Each row was made from one walk, in order. Every step used is in the known rows, and no mark comes twice. Write each row's walk.
In the rows, 128 means zero.
Known rows:
suvu -> rubi -> benun: [ 87 143 128 113 159 144  84 135 150 132 179 150 132 148 197 136 168 108
 148 118 151  93]
gosomo -> benun -> rubi: [148 144 113 153 128  99 126 124 123 114  98 155 131 128 110 129 166 140
  80 161 178 113]
rubi -> benun -> rozu -> suvu -> zulelem: [144 126 127 130 130 182  98 101 129 143 124 126 123 113 128 118  93 110
 162  95 130 116]
zulelem -> suvu -> rubi: [ 95 142 134 134 133 149 122 123 141 111 147 147 146 134 165 144 163 131
 150 215 106  70]
gosomo -> benun -> rozu: [147 145 121 135 142 138 175 127 110 145  86 130 130 142  62 124 130 138
  93 150 152 137]
suvu -> rubi -> benun -> gosomo -> vozuru: [ 86 137 129 119 144  96 106 156 128 141 164 139 126 146 187 141 168  98
 156 100 144 109]
suvu -> rubi: [ 85 139 129  95 161 154 104 151 150 124 155 145 129 164 192 135 191 120
 125 153 139 118]
benun -> rozu -> suvu: [128 129 127 107 140 219 154 139 134 137  71 127 115 142 111 116 113 112
 146 162 111 144]
gosomo -> zulelem -> suvu -> rubi -> benun -> rozu: [136 129 143 131 108 133 101 169 142 116  91 124 149 173 171 128 102 133
 127 177 124  76]
gosomo -> benun: [143 147 118 146 138 105 157 112 111 135 116 138 133 126 109 129 158 161
  83 148 147 128]
gosomo -> vozuru: [110 124 127  94 115  96 167 130  87 158  80 125 113 131 223 126 229 138
 142 197  99 128]
suvu -> zulelem: [146 104 137  88 124 151  79 103 127 126 129 105 126 117 141 119 155 156
 106 102 113 159]
rozu -> suvu -> rubi -> benun -> gosomo -> vozuru: [101 138 120 140 117 115  98 118 141 114 115 139 118 125 229 138 147 109
 167 127 122 100]
rubi -> benun -> rozu -> suvu -> zulelem -> gosomo: [140 118 126 129 131 166 113 114 134 142 145 127 121 116  95 120  85 107
 165  85 124 125]
zulelem -> gosomo -> benun -> rozu -> suvu: [133 116 116 136 140  96 199 153 135 132 152 131 122 142   4 132 110 134
 109 131 121 159]
rubi -> benun: [127 133 123 132 140 153 110 113 118 150 183 143 132 105 151 125 145 129
 146 121 129 109]
rozu -> benun -> gosomo -> zulelem -> suvu -> rubi: [116 153 142 154 122  65 172 129 108 114 120 120 142 113 111 134  81 112
 108 128 159 134]
rozu -> benun: [114 158 131 131 147 120 176  77 106 126 137 135 134  95 136 122 133 119
 110 153 161 139]
rozu -> benun -> gosomo: [114 152 135 144 140  87 194 111  95 133 148 124 131  90  85 130 106 111
 109 117 154 167]

Write each row's walk:
[139 112 139 142 103  94 151 210 108 133 119 113 137 138  91 135  98 146
 108 140  91 152] : benun -> gosomo -> zulelem -> suvu
[134 134 124 135 136 192 122 115 128 148 130 136 124 117 128 120 101 106
 164 115 129 109] : rubi -> benun -> rozu -> suvu
[148 109 121 136 104 114 107  88 147  99 118 117 119 110 131 126 116 151
 119 105 108 145] : rozu -> suvu -> zulelem -> gosomo -> benun
[152 108 118 139 101 109  88  94 153  90 111 125 119 112 133 127 120 144
 119 108 124 137] : rozu -> suvu -> zulelem -> gosomo -> benun -> rubi
[137 116 125 126 121 143 122 106 124 148 123 122 118 119 121 121 104 106
 173  95 122 117] : rubi -> benun -> rozu -> suvu -> zulelem -> gosomo -> vozuru
[129 114 118 135 143  71 191 155 129 133 188 136 127 134  27 135 140 150
  98 133 122 157] : zulelem -> gosomo -> benun
[141  88 135  91 128 114 109 125 135 125 174 103 124 124  77 124 141 153
 110  85 103 179] : suvu -> zulelem -> gosomo
[128 117 140 138 109  93 141 213 119 128 120 115 139 151 100 140 103 137
 110 137 103 140] : benun -> gosomo -> zulelem -> suvu -> rubi
[153  95 130 114 120  79 102 119 136 112 150 112 126 126  59 127 132 149
  92  80 135 163] : suvu -> zulelem -> gosomo -> benun -> rubi
[127 126 126 146 134 121 126 151 105 157 189 133 128 100 103 133 117 121
 144  83 122 136] : rubi -> benun -> gosomo
[114 137 123 147 115 130  81 134 156 105 119 138 126 138 213 134 116 118
 149 113 130 102] : rozu -> suvu -> rubi -> benun -> gosomo -> zulelem
[131 132 127 120 148 187 130 130 118 161 147 135 126 123 103 119 115 106
 154 117 134 117] : rubi -> benun -> rozu
[128 148 142 158 116  70 187 123  98 119 119 118 143 103  96 130  74 121
 104 137 148 144] : rozu -> benun -> gosomo -> zulelem -> suvu
[133 131 141 136 105 119  93 160 141 110 106 129 151 164 192 131 118 145
 122 177 119  72] : gosomo -> zulelem -> suvu -> rubi -> benun
[137 102 124 119  97 109 109  93 141 107 106 111 112 111 169 126 143 146
 140 121  90 145] : rozu -> suvu -> zulelem -> gosomo -> vozuru
[ 92 143 130 107 165 166  98 147 148 139 157 143 129 160 161 131 147  91
 153 116 156 101] : suvu -> rubi -> benun -> rozu
[140 109 131  99 128 192 141 132 139 129  86 110 113 140  75 117  93 115
 141 120 107 161] : benun -> rozu -> suvu -> zulelem -> gosomo
[146 116 126 121 105 161  78  82 143 103  96 118 119 104 192 122 134 151
 132 123 103 135] : rozu -> suvu -> zulelem
[158 140 121 143 125 135 146 101 120 127  64 120 127 130  82 123 105 139
 100 126 150 133] : gosomo -> benun -> rozu -> suvu -> zulelem
